Every row comes from one small tree of marks. The marks that hang from a mark follow it in brackets, in the order of their numbers. Every link used is in the known rows. Which tree was each row made from?
Known rows:
j_170[j_518]: [-0.96 -1.28 -0.29 -0.54  0.24  0.30 -1.86 -1.36 -0.37  0.49 -0.79  0.45
  0.89  1.05 -0.73 -1.04 -0.80  0.26 -1.17  0.43]
j_751[j_236]: [ 0.33 -0.40 -0.32  0.94  0.61  1.31  0.25 -0.18 -0.15 -0.65 -1.37  0.29
  0.85  0.12 -0.35 -0.24 -0.51  0.72 -1.06 -0.56]
j_825[j_347 j_751[j_236[j_828]]]: [ 0.91  2.20 -1.36  2.51  2.90  1.83  1.79 -2.68 -0.32  0.02 -0.29 -0.67
  2.48  0.05 -0.28  0.21 -1.99  0.12 -3.26 -0.25]
j_960[j_751[j_236[j_828]]]: [ 2.18  0.38 -0.18  1.61  2.82  1.80  0.92 -2.73 -0.06 -0.25 -0.83  1.07
  0.85  0.15 -1.54  1.50 -0.99  1.93 -3.30 -2.69]
j_780[j_980[j_170[j_518]]]: [ 2.26 -1.55  1.13 -1.57  2.38 -0.45 -3.38 -1.24  0.79  2.86 -0.73 -1.72
 -0.54  1.56 -1.18 -0.16 -0.62 -2.18 -1.53  0.79]
j_518[j_825[j_347[j_780] j_751[j_236]]]: [ 2.07 -0.32 -1.16 -1.70  0.92  0.09  2.53 -0.98  0.42 -0.05  0.22 -3.44
  2.75  0.96 -1.10 -1.00 -1.05 -0.62 -1.99  1.45]
j_659[j_980[j_170[j_518[j_825]] j_780]]: [ 3.06 -2.69 -0.68 -2.78  0.96 -1.09 -1.27 -3.58  2.45  1.71  0.51 -3.36
 -0.19  2.08 -3.54 -2.04 -0.79 -0.04  0.79  0.35]
j_780[j_980]: [ 1.29 -0.16  0.56 -1.26  1.66 -0.72  0.02  0.76  0.19  1.25 -0.41  0.21
 -0.36  0.63  0.08  1.57  1.16 -1.96  0.84  0.49]
j_236[j_828]: [ 0.48  1.40 -0.17  1.37  0.66  0.57  0.86 -1.31  0.78 -0.11 -0.12  0.75
  0.76  0.40 -0.66 -0.06  0.23  1.82 -1.20 -0.76]
j_518[j_825[j_347[j_780[j_980[j_170]]] j_751]]: [ 4.84 -0.10  0.40 -3.83  2.62 -2.02  0.71 -0.68  1.76  3.11  1.46 -5.87
  0.33  1.13 -1.32  0.08 -0.24 -3.74 -1.12  2.30]
j_659[j_980[j_170[j_518[j_825[j_751]]] j_780]]: [ 3.22 -2.18  0.40 -2.07  2.02 -1.75 -1.03 -4.43  2.17  2.99  0.40 -4.73
  0.13  2.24 -3.39 -1.75 -1.66 -0.39  0.56  1.01]
j_518[j_825[j_751[j_236]]]: [ 1.43  0.05  0.26  0.07  0.00 -0.50  0.59 -0.83 -0.21 -0.03 -0.54 -2.47
  1.34  1.98 -1.25 -0.66 -1.88  0.04 -0.30 -0.35]
j_780[j_980[j_170[j_518[j_825[j_347]]]]]: [ 2.78 -0.87 -1.07 -3.89  1.34 -1.35 -2.84 -1.52  0.58  1.96  1.49 -3.21
  0.05  2.70 -1.52 -0.74 -2.04 -4.56 -1.34  0.73]
j_347[j_780[j_980] j_825[j_751[j_236[j_828]]]]: [ 4.57  0.42 -0.46 -0.31  3.98 -0.10  2.54 -1.77  0.56  2.31 -2.39 -1.44
  3.62  2.13 -1.04  0.74  3.25  0.81 -3.23  1.68]
j_347[j_780 j_825]: [ 2.11 -0.92 -1.50 -2.08 -0.12 -0.67  1.32 -0.12  0.01  0.74 -0.29 -1.39
  2.04  1.14 -0.21 -0.82  3.03  0.58 -1.47  1.87]
j_568[j_780[j_980[j_170]]]: [ 2.86 -0.16 -0.28 -0.82  3.05 -0.85 -1.43  0.09  2.77  1.50  0.80 -0.77
 -0.61  1.93 -1.31 -1.01  0.06 -1.70 -0.71  0.44]
j_347[j_780[j_980[j_170]]]: [ 4.10 -1.27  1.56 -2.12  2.56 -0.60  0.06  0.23  2.34  2.82 -0.53 -3.13
 -0.54 -0.08 -1.11  0.34  1.79 -1.09 -1.07  1.74]
j_780[j_980[j_170[j_518[j_825[j_347 j_751]]]]]: [ 3.11 -0.40 -0.01 -3.22  2.35 -1.85 -2.68 -2.24  0.18  3.19  1.31 -4.63
  0.43  2.76 -1.36 -0.41 -2.76 -4.89 -1.63  1.39]
j_825[j_347]: [-0.23  0.69 -1.76 -0.72  0.58  0.33  0.39 -0.35 -0.59 -0.44  1.17 -0.12
  0.53 -0.67  0.63  0.19 -0.81 -2.07 -0.86  0.38]
j_780[j_980[j_170]]: [ 3.16 -0.23  1.25 -1.18  2.09 -0.81 -1.56 -0.05  1.28  2.36  0.02 -2.19
 -1.55  0.29 -0.49  0.83  0.16 -2.39 -0.29  0.29]
j_347[j_780[j_980] j_825[j_751]]: [ 3.68 -0.63  0.10 -2.69  2.69 -2.05  1.47 -0.21 -0.06  3.20 -0.83 -2.49
  2.07  1.67  0.15  0.91  3.48 -1.71 -0.92  2.98]
j_980[j_170 j_780]: [ 2.35 -0.41  0.98 -1.21  1.36  0.54  0.24 -0.81  2.94  1.21  0.60 -3.37
 -1.61 -0.66 -1.98 -0.91 -0.48 -1.14  0.39  0.40]

Write each row's tree:
[ 1.95 -1.81 -1.45 -5.10  1.33 -1.05 -0.01 -0.51  0.82  1.11  0.38 -1.60
  2.19  2.43 -1.59 -0.62  0.65 -2.71 -1.12  2.28]
j_170[j_518[j_825[j_347[j_780[j_980]]]]]
[ 2.39 -0.43 -0.53 -1.30  0.96 -1.27  1.47 -0.85 -0.36  2.01 -0.33 -2.78
  2.38  1.17 -0.03 -0.47  2.20  0.26 -1.64  2.52]
j_347[j_780 j_825[j_751]]
[ 2.55 -1.22  1.50 -2.67  1.02 -0.84 -1.31 -2.58  2.35  2.50  0.58 -5.66
 -0.34  2.34 -3.58 -2.40 -2.64 -1.43 -0.14  1.19]
j_980[j_170[j_518[j_825[j_751]]] j_780]
[-0.31 -0.62 -2.27 -2.72 -0.82 -0.48 -1.44 -1.46 -0.74 -0.43  1.41 -1.05
  1.44  2.36 -1.03 -1.61 -2.13 -2.19 -1.11  0.46]
j_170[j_518[j_825[j_347]]]
[ 3.03 -1.53  0.85 -3.29  0.74 -1.65 -3.30 -1.13  1.14  2.28  0.17 -3.02
 -0.58  3.10 -2.21 -0.95 -1.18 -2.51 -0.54  0.34]
j_780[j_980[j_170[j_518[j_825]]]]
[ 4.35 -2.52 -0.44 -3.63  2.30 -1.22 -2.11 -1.42  0.88  3.56 -0.95 -3.08
  1.43  2.61 -1.35 -0.90  2.48 -1.57 -3.02  2.52]
j_347[j_780[j_980[j_170[j_518]]] j_825]
[ 1.80  1.06 -1.04  1.47  3.21  1.97  3.28 -2.52  0.80  0.48 -0.88 -1.41
  3.42 -0.41 -0.95 -0.26 -0.15  1.51 -4.14  1.07]
j_825[j_347[j_780] j_751[j_236[j_828]]]
[ 3.98 -2.57  0.96 -4.35  1.15 -1.50 -1.86 -0.86  2.27  2.78 -0.25 -3.83
  0.34  2.76 -2.84 -1.37  0.52 -1.17 -1.43  1.76]
j_347[j_780[j_980[j_170[j_518[j_825]]]]]
[ 5.22 -1.13 -0.19 -3.27  2.03 -1.55 -0.25 -0.21  1.31  3.14 -0.38 -3.52
  0.53  1.46 -0.61  0.12  3.22 -1.83 -1.67  2.16]
j_347[j_780[j_980[j_170]] j_825]
[ 1.26 -1.66 -1.39 -2.10  1.25  0.49  0.60 -2.31 -0.01  0.54 -0.66 -3.01
  3.64  2.00 -1.93 -2.05 -1.84 -0.44 -3.23  1.91]
j_170[j_518[j_825[j_347[j_780] j_751[j_236]]]]
[ 4.57 -1.86  0.65 -2.93  3.30 -1.71 -1.94 -2.35  0.60  4.91 -1.18 -4.48
  1.80  2.62 -1.17 -0.72  1.60 -1.92 -3.33  3.31]
j_347[j_780[j_980[j_170[j_518]]] j_825[j_751]]
[ 2.75 -0.91 -0.86 -0.45  1.50  0.13  1.73 -1.22 -0.42  1.32 -1.71 -2.48
  3.24  1.23 -0.32 -0.71  1.72  1.00 -2.83  1.98]
j_347[j_780 j_825[j_751[j_236]]]
[ 2.93 -1.60  1.17 -1.78  1.53  0.41 -1.06 -2.95  2.27  1.76 -0.69 -5.45
  0.60  2.51 -3.84 -2.64 -3.21 -0.74 -1.22  0.60]
j_980[j_170[j_518[j_825[j_751[j_236]]]] j_780]
[ 3.22 -2.67 -2.46 -2.94  0.98 -1.11 -1.01 -3.67  1.29  1.54  1.14 -3.44
  1.63  1.49 -2.04 -2.12 -0.46 -0.09 -2.25  1.54]
j_659[j_980[j_170[j_518[j_825[j_347[j_780]]]]]]
[ 2.24 -2.65 -0.45 -0.97  2.49  0.06 -1.33 -3.87  2.19  2.29 -0.41 -2.08
 -0.37  0.33 -2.50 -1.30 -0.26  0.36 -0.19  0.88]
j_659[j_980[j_170[j_518] j_780]]
[ 3.48 -1.06 -0.87 -3.41  1.72 -1.43  1.22  0.64  0.30  1.90 -0.83 -1.05
  1.66  1.63 -0.05  0.67  4.27 -1.54 -0.65  2.32]
j_347[j_780[j_980] j_825]
[ 1.78  0.19 -1.16  0.66  1.16 -0.20  0.25 -1.45 -1.68  0.83 -1.18 -1.71
  2.42  1.72  0.30 -0.19  0.11 -0.44 -1.96  0.50]
j_347[j_825[j_751[j_236]]]
[ 3.23 -1.35  0.52 -2.51  4.29 -0.38 -1.21 -2.40  1.12  4.18 -0.12 -4.20
  1.28  0.56 -1.00 -0.27 -0.61 -3.19 -3.42  3.20]
j_825[j_347[j_780[j_980[j_170[j_518]]]] j_751]
[ 2.41 -1.74 -1.35 -3.54  0.00 -0.24 -1.44 -1.98  1.54  1.18  1.35 -4.32
  1.29  1.69 -2.20 -2.76 -1.55 -1.32 -3.01  1.59]
j_980[j_170[j_518[j_825[j_347[j_780]]]]]
[ 2.92 -1.80 -0.42 -3.11  3.23  0.14 -1.47 -1.52  1.47  2.86 -0.11 -2.70
  0.77  0.48 -1.19 -0.46  0.22 -2.83 -3.13  2.56]
j_825[j_347[j_780[j_980[j_170[j_518]]]]]
[ 0.77  0.89 -1.81  0.31  1.47  0.94 -0.03 -3.88 -0.47  0.03 -0.15 -1.39
  3.42  2.85 -2.00 -1.47 -3.25  0.02 -3.50 -0.29]
j_170[j_518[j_825[j_347 j_751[j_236[j_828]]]]]
[ 5.85 -1.03  0.41 -1.57  3.68 -0.75  0.23 -1.21  0.83  3.67 -1.83 -4.71
  1.81  1.55 -0.81  0.22  1.93 -1.39 -3.05  2.22]
j_347[j_780[j_980[j_170]] j_825[j_751[j_236]]]
[ 4.14 -0.98 -0.29 -1.70  3.19 -0.73  1.85 -0.46 -0.30  2.39 -2.28 -2.22
  2.91  1.90 -0.29  0.81  2.91 -0.99 -2.02  2.46]
j_347[j_780[j_980] j_825[j_751[j_236]]]
[ 1.28 -0.39 -0.82  0.02  2.57  1.38  2.45 -1.23  0.02  0.59 -0.84 -2.14
  2.76 -0.83 -0.22 -0.25 -0.43 -0.29 -2.95  1.86]
j_825[j_347[j_780] j_751[j_236]]
